Each row was made from one small tree. Brackets hold a mark, then the marks that hang from it, in the order of their numbers. Every link used is in the known rows. Write each row's tree.
In the rows, zero is written as 128.
Known rows
(j_581 (j_336 (j_439 j_628 (j_783 (j_357 j_659 j_693))))): [115  97  91 139 146 141 163 123 146  65 127 122 100 140 146 115 184 153
 162 126  95 174 159 116 119 161 139  95]
(j_439 (j_336 j_581) (j_628 j_563) (j_783 (j_707 j_530))): [147 137  99 136 118 152 124  39 142 175 189 143 150 120 104 178 152 136
 132 104 135 114 207 144 133 133 105 199]
(j_783 (j_357 j_659) (j_707 j_530)): [122 161 124 130  64 158  97 154 160  55 109 118 122 152 178  92  96  82
 141 165  76 146  57 133 107 106 129 169]
(j_336 (j_439 j_628 (j_783 j_707)) j_581): [122 114 148 101 151 142 174 106 124 124 130 128 131 137 147 132 144 153
 170 147 114 173 186  95 125 157  67  90]
(j_492 (j_327 (j_628 j_563))): [128 143 214 126 199  94 118 172 128 146 101 133 142 103  84 154 132 142
  97 182 162 140 117 144 139 119 177 133]
(j_707 j_530 (j_783 (j_357 j_659 j_693))): [104 110  34 150  76 134 114 156 168  28 106 118  84 151 151  78 115 124
 139 127 102 181  75 126 114 116 209 181]
(j_530 j_707): [115 144 167 153 166 119 126 156  78  80  64 137 124 151 122  91 142  87
 129 170 135 102 115 112 132  93 133  51]
(j_492 (j_327 (j_628 j_439 j_563))): [134 124 217 125 206  99 121 173 125 160 127 127 151  95  94 156 142 148
  91 185 179 127 124 143 140 117 162 129]
(j_659 (j_357 j_693 (j_783 (j_707 j_530)))): [114  86 127 174  64 113 118 135 121  91  99 125  92 137 106  95  43 123
  91 112  88  92  67 108 113 161  61  67]
(j_563 j_628): [119 148 177 100 155 113 103 153 101 134  93 135  87 153 131 140 141 144
 135 171 146 129 128 106 135 109 157 108]
(j_581 (j_336 (j_439 j_783))): [ 99 102 141 131 178 129 159 136 114  49 106 128 112 131 134  96 154 151
 160 145 118 162 141 112 129 141 116  57]
(j_439 j_336): [118 153 122 120 122 104 103 123 115  99 116 140 123 126 123  96 151 126
 117 126 130  88  94 145 136 101 164 134]
(j_783 j_707): [114 158 183 136 130 122 116 152 120  76  96 139 118 128 142  94 112  87
 114 166 104 130  78 122 124 130  81 101]
(j_357 j_659 j_693 (j_783 (j_707 j_530))): [117 131 117 169  38 141  88 150 135  23  96 129  97 155 146  87 109 106
 106 171  89 144  89 107 102 172  89 111]
(j_563 (j_628 j_439)): [127 125 181  95 166 119 110 152  97 155 125 129  99 141 141 140 154 153
 127 174 168 114 132 102 136 110 139 102]
(j_707 j_530 j_783): [ 94 110 102 138 128 128 103 136 132  28 109 134  87 139 130  82 102 136
 133 149 145 170  76 123 131 109 182 174]
(j_530 (j_707 (j_783 (j_357 j_659 j_693)))): [113 131  83 157 122 124 143 167 108  39  59 125 120 163 152  87 199  94
 132 118  96 151 104 120 120 111 189  75]
(j_563 (j_628 (j_439 (j_783 j_357)))): [137 115 143  85 151 135 129 138 107 176 122 121 108 141 151 160 117 138
 157 125 152 146 145 113 134 126 135 108]
(j_628 (j_439 (j_336 j_581) (j_783 j_357 (j_707 j_530))) j_563): [142 121  91 140 113 142 140 103 148 208 191 115 182 111 127 143 100 125
 124  92 138  83 173 143 127 100  95 151]
(j_563 (j_628 (j_439 (j_336 j_581) j_783))): [139 119 138  78 155 129 120 112  90 167 141 133 121 139 147 171 190 166
 153 140 158 118 185 111 136 118 142 104]
(j_439 (j_628 j_563)): [124 141 150 146 150 113 114 123 143 182 146 135 108 118  86 126 126 139
 110 132 164  94 124 127 140 124 147 168]
(j_492 j_327): [120 156 187 112 168  98 104 173 130 106  89 138 117 114 131 103 158 105
 130 197 153 137 106 151 132 133 157 108]
(j_783 j_357 j_707): [116 157 138 127 107 127 125 158 156 107  96 124 132 139 167 101  63  68
 126 123  77 146  66 137 118 123  99 117]
(j_628 (j_439 j_336 (j_783 j_357 j_707)) j_563): [144 135 105 137 116 134 150 108 137 210 176 117 181 105 121 135 106 110
 105  55 136  82 131 160 133 116  92 146]
(j_783 (j_357 j_659 j_693) (j_707 j_530)): [125 150  87 167  59 144 114 159 176  67 112 117 105 154 164  89  83  71
 125 167  64 151  83 127 100 121 111 149]

Which tree is each row?
[118 139 124 156  45 129 100 163 126  34  80 131 105 148 150  87 143 107
 104 151  78 143  84 106 104 188  93  81]
(j_357 j_659 j_693 (j_783 j_707))
[133 154 118 137 133 108 107  82 140 184 172 141 131 117  87 138 172 151
  92  98 159  68 137 157 144 109 169 199]
(j_439 j_336 (j_628 j_563))
[121 113 143 106 151 135 173 106 116 130 121 126 107 129 118 113  99 148
 158 113 145 171 130 119 137 155  99 119]
(j_336 (j_439 j_628 j_783))
[148 122 166 109 183 111 135 141 136 184 136 123 170  96 105 178 129 138
 107 124 162 143 136 168 141 122 172 155]
(j_492 (j_327 (j_628 (j_439 j_336 (j_783 j_357)) j_563)))
[119 138  91 179  96 128 125 149 185 106 117 121 105 146 149  98   8  57
 113 152  81 155 100 131 109 119  79 137]
(j_783 (j_357 j_693) (j_707 j_530))
[132 113 140 146 149 127 150 144 114 198 151 119 141  97  91 117  91 131
 123 108 177  83 129 123 137 124 104 110]
(j_628 (j_439 j_783) j_563)
[125 128 156 137 142 147 174  90 133 156 152 122 127 129 103 123  78 138
 122 118 146 158 145 128 133 141  58 155]
(j_336 (j_439 (j_628 j_563) (j_783 (j_707 j_530))))
[148 130  46 115 112 133 140  66 160 221 170 129 154 120 112 177 139 144
 159  45 126 109 195 151 135 129 168 184]
(j_439 (j_336 j_581) (j_628 j_563) (j_783 j_357))
[142  99 154 132 170 125 143 118 102 172 151 125 158  97  71 173  96 170
  98  98 161 114 124 128 145 109 150 150]
(j_327 (j_628 (j_439 j_336 j_783) j_563))
[114 152 170 111  52 146  78 155 106  19  78 132 127 147 166  91 160 120
 126 149  94 138  51 114 113 168 113 102]
(j_357 j_659 (j_783 j_707))
[145 128  91 104 125 139 126  51 115 136 144 148 114 116 112 154 156 130
 150  74 141 133 144 155 144 156 149 181]
(j_439 j_336 j_628 j_783)
[143 135 161  85 146 136 124 103  88 158 140 136 124 136 147 169 174 140
 125 127 147 128 155 128 136 126 109 119]
(j_563 (j_628 (j_439 j_336 (j_783 j_707))))
[141  81 123 101 161 133 136 123 115 134 133 123 151 113 124 175  93 162
 144 109 130 149 134 116 135 117 162 130]
(j_327 (j_628 (j_439 (j_336 j_581) (j_783 j_357))))
[138 115 123 106 132 138 135 104 107 123 153 134 155 112 154 131 162 123
 145 125 128 108 156 127 128 135  85  99]
(j_628 (j_439 (j_336 j_581) (j_783 j_707)))
[141 130 126 151 126 140 137  94 122 185 189 126 165 103 102 131 110 123
  97 100 162  77 144 152 135 110  79 158]
(j_628 (j_439 j_336 (j_783 (j_707 j_530))) j_563)
[106 123  47 133  83 116 133 176 153  43  82 120  95 143 158  80 170 125
 140  94  83 176  65 126 116 139 213 131]
(j_707 (j_783 (j_357 j_659 j_693)))
[127 160  96 153  66 129 128 175 164  80  93 119 116 145 169  88 126  73
 123 140  49 143  77 127 102 139 115 112]
(j_783 (j_357 j_659 j_693) j_707)
[137 123 200  99 197 102 109 148 118 119 125 135 146  99 120 156 169 145
 101 184 166 141 119 154 140 122 173 136]
(j_492 (j_327 (j_628 (j_439 j_336))))
[145 130  83 120 131 131 134  61 131 198 170 142 143 114  92 173 181 159
 148  78 148  97 204 139 140 135 156 169]
(j_439 (j_336 j_581) (j_628 j_563) j_783)
[135 126 158 151 144 134 153 137 116 188 155 122 153  98 104 123 101 114
 110 111 157  93 127 129 133 133  65 109]
(j_628 (j_439 (j_783 j_707)) j_563)
[151 134 112  97 107 141 130 117 114 153 139 125 121 146 162 164 193 133
 130 115 115 135 156 129 123 133 126 122]
(j_563 (j_628 (j_439 j_336 (j_783 (j_357 j_659 j_693) j_707))))
[109 115 121 183  85 121 102 137 143  72 103 133  98 148 127  97  13  88
  93 153 109 148 111 112 113 169  49  97]
(j_357 j_693 (j_783 (j_707 j_530)))
[124 116 115 124 132 148 178 105 160 183 159 112 150 141 135 142  78 149
 162 121 118 158 195 110 122 128  76 135]
(j_336 (j_439 (j_628 j_563) (j_783 j_357 (j_707 j_530))) j_581)
[144 106 163 131 144 147 147 149 118 151 135 114 160 107 102 167  94 147
 111 109 125 141 100 118 130 121 135 143]
(j_327 (j_628 (j_439 (j_783 (j_357 j_659) j_707)) j_563))
[131 144 109 130 138 106 105  89 145 189 176 140 142 122  99 149 198 169
 115 121 152  62 181 134 138 104 175 173]
(j_439 (j_336 j_581) (j_628 j_563))
[131 129  86 105 121 126 131 100 107 111 113 141 134 124 128 131 156 135
 174 107 117 119 163 129 132 129 150 105]
(j_439 (j_336 j_581) j_783)
[139 116  78 128 124 124 147 121 140 224 177 113 177 106 117 138 122 142
 137  73 149  72 170 139 132 102 135 127]
(j_628 (j_439 (j_336 j_581) (j_783 j_357)) j_563)
[141 118 115  75 142 132 124 116 108 181 142 125 128 143 158 174 161 156
 160 117 144 124 182 117 133 114 150 114]
(j_563 (j_628 (j_439 (j_336 j_581) (j_783 j_357))))
